Each row comes from the steps of one path. Every step used is in the known rows, and no mark comes twice. Write the path behind each row, first mark first.
Known rows
q-z-f: [-24.3  -9.3 -12.8 -41.3  27.8 -29.7  -1.5  18.3   5.2  19.3 -22.5  28.0
   1.9 -10.6   6.8   8.2  -8.2  -3.9   6.3  -5.5]
z-v-q-j: [ 30.7 -23.8  15.9  -0.1   6.9   0.1  27.8 -10.5 -24.6 -20.2  12.2  -0.8
   5.8   6.0  10.8  -1.4   1.2 -10.2 -14.7 -23.6]
f-z-v: [  4.2   2.9  -8.3 -25.7   9.7   6.6  14.4   3.7   8.0  -1.5  20.7  -6.3
   1.7  -5.3  -4.7 -10.6   9.8  26.0 -15.7 -30.5]
v-q-z-f: [  4.5 -30.6  -2.4 -29.3  34.2  -7.7  -1.5  19.7 -21.5   2.3  -5.2  18.1
  12.1 -17.2  15.1  23.3 -14.4 -12.1   0.3  -5.7]
f-h-v-q-j: [ 27.5 -11.2  24.4 -33.2 -20.1   5.0  29.2 -23.4 -28.1 -34.7  37.9  10.4
  -9.1  31.1 -16.2  -4.9  -4.8 -14.8  -9.7   4.0]
b-f-h: [-30.8  -9.9  22.1  -9.2 -12.3  -0.5  18.3  14.4  14.1 -27.6   4.9   5.7
  -5.7  14.4 -23.9  -5.7 -15.9  13.7   8.2   0.8]
z-v: [ 12.6  -7.1   5.1 -11.6   1.6  11.1  20.7  -7.6  10.8   1.3  -9.4  -2.7
   4.1  11.6   1.4  -2.9   3.9  22.0 -20.4 -21.6]
f-h-n: [-23.5 -13.7  19.3 -34.5  -6.3   0.1  12.7  -3.9   5.8  -4.3  15.0   4.7
  -0.3  19.0 -31.9 -18.3   4.2  38.0  -1.7   5.0]
v-q-z: [  7.7 -28.4  -1.5  -8.4  28.3   5.8  -1.8  14.4 -23.8  -6.9  14.5   8.2
  -6.7 -13.9   0.5  21.3 -13.8 -16.2   0.3  -0.8]
q-z-f-h: [-19.5  -1.0   9.1 -60.3  16.4 -32.4  11.9  15.1   8.7  16.6 -18.1  37.1
 -11.7   9.8 -25.6   3.2 -10.3   5.0   5.4  -3.2]
q-z-v: [ -6.3 -11.8  -3.6 -25.7  23.5  -4.4  15.9   6.8  14.5  10.5  -8.8  16.0
 -14.1   3.8  -8.6   1.2  -3.1  10.7 -13.6 -21.1]
q-v: [-10.2  -4.7  -2.0   4.8  -3.9  27.4   6.4 -12.0 -16.7 -15.6 -32.1  24.5
 -16.2   9.6  12.5 -17.4  20.1   5.0  -6.1  -8.6]
h-n: [-32.2 -28.3  -7.0  -9.5   7.4   3.5  -3.1  -1.3   2.5   2.0  11.6  -6.9
  17.7  -8.1   8.1 -12.7   4.6  27.3   0.3   2.6]
v-h: [-15.9   2.4  25.6 -18.1 -15.8  15.9  -3.7  14.1  18.2   9.5 -11.8   7.4
  -5.5   9.0 -24.9   7.3  -2.9   9.8 -20.7  -3.5]
b-f: [-36.4 -18.0  -2.8  11.0  -2.4   3.4   3.4  16.4   9.3 -22.7  -0.6  -3.5
   9.0  -7.1  11.2  -1.0 -14.3   1.8   8.1  -1.0]
z-f: [ -5.4  -2.5  -1.8 -28.3   6.2 -16.5   0.6   5.3   0.9  10.6 -24.6  13.1
  22.3  -5.3  18.3   4.1  -1.9   4.1   1.0  -4.7]
h-f-z: [-26.7  -4.2 -31.0 -39.9   9.9   1.8 -15.8   7.7  -3.4  -6.7  13.6  -9.8
  24.1 -17.8  30.7  -5.3 -10.3   7.5   3.6   0.5]
v-h-f-b: [-22.2   7.8   7.3 -25.6 -14.4  17.0 -21.4 -11.9  29.6  -1.0 -13.2  -4.6
   8.3  -2.2   0.2  16.0 -12.8  16.0 -23.9   9.0]

Which path is each row?
[ 28.7 -27.8  -3.4 -16.0  -5.0  38.8   4.5 -17.2 -24.0 -26.7  28.4  -8.8
  15.9   4.1  25.0  13.4  -7.7  -4.4 -18.8   4.7] -> h-v-q
[-39.2  -1.8  -2.1 -54.0  -7.0  16.8 -17.2  22.2  15.9   4.5  -0.5  -3.2
  14.8  -7.7   3.6   1.1 -10.4  16.6 -17.7  -2.7] -> v-h-f-z
[  9.1  14.4  -2.0 -11.2   5.3 -20.1  -7.8 -20.3  14.2   3.3 -13.9   9.7
  12.1 -13.1   9.4  12.4   2.1   8.0  -3.2   0.9] -> z-f-b
[ -2.7 -24.3 -17.2 -38.9  14.6   0.6   8.5  -1.4 -24.2 -21.0  22.2 -12.0
  28.9 -14.1  39.2  -8.2  -6.9  -2.5  -7.5 -19.6] -> h-f-z-v-q-j
[ 35.8 -27.8  14.3  -5.5   9.8  27.5  20.9  -5.3 -12.6 -14.0   4.6  -9.4
  15.6   5.8   8.8  10.9  -3.4  17.3 -26.6 -21.9] -> z-v-q
[-44.4 -15.2   9.9 -22.8  -3.8  21.7  16.0  31.2  31.5 -17.8   9.6  -3.4
   5.4  -6.0 -10.2  -5.7  -8.1  32.7 -20.3 -29.2] -> b-f-z-v-h
[ 15.0 -16.6  -3.2 -15.2  33.8 -11.2  -7.3  -1.7 -11.1  -2.5   3.0  14.5
   3.4 -23.5   8.5  30.4 -10.6  -8.4  -3.0  -0.8] -> v-q-z-f-b
[ -8.1   4.7  12.4 -40.2  -3.2  19.4  11.2  15.7  23.7   4.4  10.1   0.4
  -5.8   1.8 -24.5  -3.9   8.8  33.6 -31.9 -30.7] -> f-z-v-h
[-34.4  -8.0   7.9 -41.8 -14.1  20.1 -13.2  11.5  16.4   5.4 -25.1  -0.9
  17.3   5.2   8.6   7.1 -15.6  13.4 -21.2   4.9] -> v-h-f
[ -0.2   6.5  24.0 -49.6  -5.4 -21.2  15.0   2.1   4.8   4.5 -19.7  20.7
   8.0  18.3 -17.1  -1.1  -2.4  16.9  -1.8  -2.4] -> z-f-h
[ 17.7 -19.0  16.4 -51.2  -2.9  20.1  19.9  -9.5 -14.7 -21.6  31.1  15.5
 -15.4  25.8 -23.6   7.8 -13.8   0.3 -14.9   6.0] -> f-h-v-q-z
[ 30.9 -13.8  24.2 -38.0 -17.5  30.6  21.8 -19.0 -17.6 -30.4  30.5   0.9
  -2.3  29.9 -17.2   7.0  -9.8   7.8 -19.1   6.8] -> f-h-v-q
[-45.1  -7.2  -3.1 -44.8  -9.4  41.4  -8.3   7.3  -1.5 -11.6 -32.6  21.8
  -4.5   2.5  15.4 -16.1  10.2  22.0 -23.1 -10.7] -> q-v-h-f-z
[-29.1   1.7   6.9 -19.0 -16.2  42.9 -12.3 -21.7  10.0 -15.6 -45.1  21.5
  -8.5   7.4  12.5  -4.7  10.6  20.5 -28.8  -0.6] -> q-v-h-f-b
[ -5.9   0.9  13.4 -34.2 -11.0  26.6   1.8 -17.3  36.1  -0.2 -21.2  -8.3
  10.3  10.0   1.9  11.3  -7.8  38.7 -43.4 -12.4] -> z-v-h-f-b
[  8.3 -33.5 -13.3 -49.4  16.9  15.0   3.5  -1.9 -20.1  -9.8  10.7  13.5
  16.9  -4.0  29.3  18.1 -14.6  -9.5 -13.8   0.6] -> h-v-q-z-f
